Each row comes from the steps of one walk. Every step used is in the known rows, and no mark comes twice. Write the walk behind each row, first mark first.
Known rows:
Q-K-J: [  3   9  -9   3 -13  -9   0  -4  -7  -6  -2  28 -21  -2 -12   9  11  -1
  -4  -6   8   6  15   0   6  12  20   5   0   5  -7  25  -4   1  -3  -1
   6  -3   8  -7   0  -3  -8  -1 -13   2  -7 -12   1  -2  11 -30]
A-L-Q-K: [ -8   9   4 -17   5 -12  -3  -1 -16  10  -5  29 -21   8   5  -1   8   5
   4 -23   9   3 -17 -13   3  10   3  25   6 -10  17  17  -4  10  -4  -3
  -2  -3   6  -7  13 -10  -1   2  -2   9 -10  -6  -1   3  11  -2]
T-Q-L-A: [ -4 -16 -12 -11   2 -17 -14 -16 -14  -2  -1  18 -16 -13  30   9  -3   4
 -17 -17  -3  -4 -14  -1  12  17  19  16  10  -1  -7  -6  -3   4 -12   1
  -1   1  10 -33   3  -8   6  10 -10   6 -19   6   2  10   2  -5]
K-C-T-Q-L-A: [ -3  -4 -25 -12  -2  -7 -19 -20   8   1  16  10  -9  -6  17   9 -10   2
 -21 -23   7 -12 -16 -14   3  15  31  22  -2   8  -6 -10  -1   8  -5   1
  -6   3  16 -45   4 -10  -2   5 -16  -3 -35   9   1 -13   8  -3]
L-Q: [ -9  11   5  -9  10  -1   1   5  -3   5  -1   4  -4   6  10   3   1   2
   4  -8   1   2 -28  -6   2  -1   2  12  10 -10   4  -8  -4   4   1 -12
  -1   1  -1  -8   9  -4  -7   5   0   1  -7   5   7  11   3   7]
C-T-Q-K-J-L: [  7  19 -26   9  -5 -19 -11 -14   1 -11  15  17 -19 -16 -28   8  19   1
 -21  16   0   0   8   9  21  11  31  16  -9  16 -11  31   0   1  -3 -13
   5  -9  18  -4   2 -14 -16   7 -14  -7 -26   1   2 -10   8 -58]
K-J: [ -2   8  -8   5  -5   5  -2   2   0  -7   1  11  -8   3  -5   8   9  -3
  -3   4   1   1   9  11   8   5  13   1  -8   6  -6  10  -3  -3   3  -4
  -5  -3   2  -7   1  -1  -5   1  -9  -3  -2  -8  -1   0   7 -16]
C-K-J: [ -1   8 -21   8 -10   5  -4   2   6  -7   9   5   0   1 -16   7   2   0
   0   4   0   5  14   1   4   2  13  12 -16   4 -12  16   0  -1   2  -7
 -17   1   6 -10  -4  -3  -8   0  -6  -2 -12  -3   2  -7  12  -8]
J-L: [ -4   6 -12   5   5  -1   1  -2  -6  -7   0  -8  -5   4 -15   0   9  -2
  -5   9 -10  -1  -1   6   1  -4   4   5 -11   8  -2   5   2   2   3 -16
   5  -6   1  14   2  -6  -4  10   0  -1  -2   6   1   2  -5 -18]
Q-L-A: [-10 -18 -12 -12  -2  -1  -4 -10 -12  -5  -5  17 -15   4  27   5  -5   1
  -3 -29  -4  -3 -10  -7  -5  11   6  13   5  -3  -6  -4  -4   9  -5   0
  -1   3   7 -17   3  -6   4   9 -10   5 -15  -1   5  14   5  11]
A-L-Q: [-13   8   3 -14  13   1  -5   5  -7   8  -2  12  -9  15  11  -1   3   3
   4 -17   1   1 -26  -2   4   5  -7  22  -1  -8  17   3  -3   6   3  -7
 -10  -3   2  -5  13  -8   1   5   1   4  -6  -3  -4   6   7  14]
K-C-T: [  2   8 -13  -1  -4  10  -4  -4  23   2  19  -8   7  10 -12  -1  -7  -1
  -5  -8   8  -8  -2 -14  -9  -2  11   9 -12   9   4  -4   2   3   6  -1
  -4   2   7 -12   2  -2  -8  -5  -6  -9 -17   3   1 -21   7   2]
T-Q-K: [ 11   3  -1  -2  -4 -30  -9 -13 -10   4  -3  18 -12 -24  -3   6   5   5
 -14   3   8   2   2  -6  15  12  21   7  12   0  -1  13  -2  -1 -13   5
   9  -1   5 -18   0  -3   0  -2  -2   6 -11   2  -1  -7   2 -33]
A-L-Q-T: [ -2   4  -4 -19   4 -11  -8  -3 -18  10  -4  13 -11  21  22  -6   6   2
  -6 -10   6  -4 -22 -10  12   7  -1  13   5 -11  18  11  -6   9  -2 -11
  -3  -5   3   4  14 -14   3   4   1   2 -14  -7  -6   9   6   4]
C-T: [  1   0  -3   1  -1   6  -1  -2  16  -1  14  -3   6   1   1  -3  -5   0
   1  -1   1  -4  -1  -2  -2  -2  -5   5  -1   1   0   2   2   2   4  -2
  -4   2   8   5   0  -6  -7  -3  -3  -7 -14   0   3  -4   5   6]
J-K-C: [ -1   7  -7   6 -11  -3   3  -2  -2   0  10   7 -11  23 -25   8  10  -4
  -8   0   8  -6   0 -11   6  -2  18   3 -24  17  -5  -3  -2  -3   3  -2
   7  -2   3 -15   3   0   4   4 -10  -1  -5  -3 -13 -25   8 -23]
K-C-Q: [  4  16 -14  -6   2   3  13  -4  17   6   8 -13   3  19 -10   7  -1  -1
   2   0  10  -6 -10 -13 -11   4   8   4 -24  12   3 -18  -2   1   5  -5
  -8   2   4 -23   1  -4  -5  -4  -3  -9 -18  -1   1 -25   7   1]
K-J-L-Q-T: [ -6  24 -26  -4  -2 -10  -2  -4 -19  -6  -1   8 -22  22  -4   6  22  -2
 -14  10  -4  -1 -17   6  19   3  23  11  -2  -1  -5  16  -8   6   5 -33
   6 -11   3  11  15 -17 -14  15  -9  -8 -20   0   6  17   4 -35]
L-Q-K: [ -5  13   4 -11   1 -15   2  -1 -10   6  -6  20 -16   1   3   5   5   4
   4 -18   8   5 -21 -17   2   6   9  15  17 -13   5  10  -6   6  -4  -6
   8   0   3  -9  11  -6  -9   3  -4   5 -13   1  10   9   7  -8]
K-Q: [ 5  7 -4 -4 -8 -6  3 -4  0 -1  5  7  2  0  9  0 -3 -1 -3  3  8  5 -9 -7
 -2  5  5  2  2 -5 -3  8 -2  5 -2 -9 -4  1 -1 -5  1  0 -4 -1 -6  0  2  3
 -9 -2  3  0]
Q-T: [ 10  -3 -10  -5 -10 -13  -4  -8 -10   2  -2   2  -3   7  12  -5   3   0
 -10   7   4  -3   5  -7   8   3   6  -7   6  -3   1   7  -3   3  -4  -3
   6  -2   2  10   3  -7   2  -1   0  -2  -9  -4  -2   4   0  -8]
L-A: [ -4 -18  -9  -5  -4   4  -1  -6  -2  -5  -1  11  -6   0  19   2  -1  -2
  -3 -19  -3  -3   0   4  -9   7   1   0  -9   5  -2  -2  -1   7  -1   7
   0   0   2 -11  -3  -9   4   8  -7  -1  -8   2   1  10   5   6]
C-K-J-L: [ -4  13 -31  13  -6   7  -5   0   0 -14  10  -2  -5   2 -34   5  11  -2
  -4  12  -9   3  16   7   6  -2  18  16 -26  13 -13  21   2   1   6 -24
 -10  -5   7   4  -1  -9 -11  11  -6  -2 -15   3   3  -6   6 -26]
C-K-Q-T: [ 19   3 -25  -5 -23 -16  -4 -13  -5   2   9   2   7   3   9  -6  -7   2
  -9   8  11   5   4 -24   2   4  13   7   1  -8  -6  23  -3   9  -5 -15
 -10   3   3   2  -1  -9  -4  -2  -4   1 -19   6  -8  -7   7  -1]

Write each row's walk:
[ -2   1  -8  -3 -14 -16   7  -7 -16  -2   7  22 -21  20   4   6   5  -1
  -5  -4   7   2 -17 -17  14   7  12  15   6  -3 -13  10  -7   3  -5 -15
   4   1   6  -9   6   1  -1   6 -16   7 -10  -3 -16  -3   9 -13]
J-K-Q-L
[ -8  -1 -27 -18   0   3   8 -15   7   3   3   4 -13  23  15  12  -5  -1
  -1 -30   6  -9 -18 -21 -14  14  14  17 -19   9  -3 -22  -5  11  -1  -4
  -7   5  12 -40   5  -8  -3   5 -13  -3 -32  -1   6 -10  12  13]
K-C-Q-L-A
[  7   8  -7  -8  -3 -15  16  -8   3   4   0   8 -10   5  -9   5   6   2
   7  -4   9   2  -2 -15  -5  11   0   5  -6   1   3   5  -4   3  -4   2
   4   2  10 -10   0  -7  -9  -4  -2  -3 -20  -8   7  -9  10  -8]
C-Q-K
[ 10   8 -14   3  -9 -20 -13 -12   6  -4  14  25 -13 -18 -12   9  10   3
 -17   9  10   1   7   4  21  15  27  13   2   6  -9  24  -3  -2  -6   3
   1  -4  17 -19  -1 -11 -13  -3 -13  -6 -25  -6  -1 -11  15 -40]
C-T-Q-K-J
[ -8 -10 -20   0   1   3  -1  -9  -9 -12   2   3 -11   3  -1   1   8  -3
  -7 -10 -14  -4  -4  10  -9   3   6   4 -20  12  -4   5   1   9   3  -8
   6  -5   4   1  -1 -16   0  18  -7  -3  -9   7   3  12  -1 -13]
J-L-A
[ 17   5 -13  -8 -17 -17  -1 -13 -11   2   2   8  -3   8  20  -5  -1  -1
 -13   8  12   1  -5 -14   6   8  12  -3   9  -8  -2  15  -5   8  -4 -11
   3  -1  -1   9   2  -7  -1  -2  -7  -3  -8   1 -10   0   3  -8]
K-Q-T
[  4  12  -9  -5 -12 -10  -1  -9  -1   4   0  11 -12  -1 -16   5   0   1
  -6 -16  15  -1   6 -22  -7   7  23   6  -4   5   2   9  -2   4  -4   2
   8   1   5 -19   4   1  -1  -5  -7   4  -9   0  -1 -21   6 -19]
Q-K-C
[ -6  20 -10 -19   2  -3  -7  -6   6  10  13  21 -14  15  -6   1   1   3
  -1 -30  18  -5 -19 -27  -5   8  13  33  -7   0  22  13  -3  12   2  -5
  -5  -1  14 -19  16 -11  -9  -2  -8  -1 -28  -3  -1 -19  18   0]
A-L-Q-K-C-T
[ -1   2  -3  -5   6 -20 -13  -9 -11   4  -2   7  -9 -14  11   7  -1   5
 -13   2   1   0 -15  -4  18  10  17  15  19  -6  -6  -4  -2  -2 -11  -4
   0   1   7 -20   5   2   3   1  -2   8 -11   4   0   0  -1 -11]
T-Q-L
[ -7  31 -22  -8   1  -6  -2  -8   6   2  14   3 -14  12 -25   4   6   1
  -5 -15   9  -4 -22 -22  -6  -1  23  29  -5   3   6  11  -2  12   5 -26
   9  -3  12  -6  15 -14 -21   8 -10  -7 -32  12  12 -11   7 -24]
J-L-Q-K-C-T
[ -1   6  -9  -9  -5  -9   1  -8  -8   0   1  13  -9   5  18   2  -7   2
  -4  -7   7   5 -16 -18   2  10   9  14  17 -11  -6   7  -4   7  -7 -16
  -4   4   3 -10   7   3  -4  -2  -9   7  -8   3  -3   3   3   6]
K-Q-L
[ -9  20  -8  -7   5 -16   4  -4 -15  -1  -5  12 -21   2 -16   3  15   2
  -1  -9  -1   4 -20 -10   3   0  15  20   8  -4   2  16  -4   8  -1 -25
  14  -5   5   6  13 -11 -13  13  -4   2 -14   9  13  11   0 -28]
J-L-Q-K
[  9  10 -10   4  -9 -25 -11 -11  -9  -3   0  29 -22 -19 -11  12  14   2
 -18  11   9   4   7   6  22  18  32   7   4   4  -9  22  -4  -3 -10   2
   5  -5   9 -24   0  -4  -6  -1 -12   1 -12  -6  -2  -8   9 -47]
T-Q-K-J
[ -4   6 -10 -11   6  -4  12  -6   3   5   0  -3  -6  15  11   6  -1   2
   7  -5   1  -2 -17 -14   1   9  -3  14   1  -2  -3 -11  -4   2  -2 -11
  -6   4   9 -12   5  -3  -5  -1  -2   0 -21  -5   7  -2   6  12]
C-Q-L
[  8   3  -4   2   4  -9 -13  -8  14   3  16  -3   7 -16   1   1  -3   3
 -13  12   2  -5  -8   3  14   4   8   8   3   3  -1  -1   3  -2  -3   2
  -5   0   9  -9  -2  -7  -5  -1  -1  -7 -16   6  -3  -9   3 -10]
C-T-Q
[ 11   2  -5  -2  -5 -23 -12 -13   5   3  12  14  -5 -22  -5   2   3   5
 -13   3   9  -1   1  -8  11  10  16  10   9   0  -1  15   0   1  -9   6
   5   0  14 -12  -2  -8  -7  -4  -5  -4 -22   2   2 -11   7 -25]
C-T-Q-K
[  1  12 -13  -1  -4  -2  17  -3  10   5  12  -2  -8  35 -27  13  11  -4
   0   5   8  -7  -7 -14   1   1  10   4 -37  22  -4 -16  -4  -3   5  -1
  -2   0   7 -21   0  -7  -2   4 -10  -9 -19  -8 -13 -32  14 -18]
J-K-C-Q
[  7  11 -12   0   1  -6 -16 -11  19   5  20  -7   7  -8  -8   5  -5   2
 -18   6  11  -9  -8  -7   6   3  24  11  -7  11   1  -7   3  -2  -1   2
  -7   0   9 -27   1  -4  -5  -4  -5  -9 -20   9  -5 -27   4 -14]
K-C-T-Q
[ -1   8 -14   0  -4 -16 -12 -13   4   4  22  10 -14  11 -16  11   4   2
 -21   0  10 -12 -15 -18  24   7  31  23  -7  13 -11  -5  -2  -3  -4  -5
   2   0  16 -32   6  -3  -1   4 -15  -2 -29   1 -11 -28  10 -28]
J-K-C-T-Q-L
[ -9  17  -5 -12   2  -9  -4   1 -15   1  -4  39 -31  13  -1   9  16   2
   0 -20  10   6  -9  -3  11  17  13  25  -3  -5  10  29  -7   7  -1  -6
  -6  -7   9 -13  13 -10  -6   4 -11   5 -13 -13  -4   5  18 -17]
A-L-Q-K-J
[ 12   3 -15  -9  -5 -13  11  -9   0   7   1  -9   0  18   9   0   5   0
  -2  11   5  -5  -7 -10   4   6  -2  -5  -7   1   2  -3  -6   4  -1  -7
   1  -1   6   6   0 -13  -3  -2   1  -9 -24  -7   1  -4   6  -3]
C-Q-T
[ -8  19  -5 -18   3  -9  -6  -4  -9  12  -2  25 -20  14  -5   3   4   3
  -3 -30  18  -2 -18 -25  -2  11  17  27  -3  -3  20  11  -4  10  -1  -4
  -2  -3   5 -24  15  -7  -2   0  -7   9 -15  -2  -3 -15  11  -6]
A-L-Q-K-C
[  0  11  -5 -14  -3 -13  -2  -3 -12   8  -4   4  -7  15  19  -1   5   2
  -6  -2   5  -2 -24 -12  10   2   8   6  17 -14   6   1  -7   7  -1 -13
   6  -2  -1   4  12 -12  -4   4   0  -3 -15   3   5  14   3  -2]
L-Q-T
[  2  24 -27   3  -3 -12  16  -7  -2 -10   2  12 -24  11 -29  12  23  -2
   0   9  -1   4   6   3   3  11  16  10 -24  16  -8  21  -4   4   2 -20
   5  -8  13   0   3 -14 -18   8 -12  -8 -23  -9   6  -7  11 -43]
C-Q-K-J-L
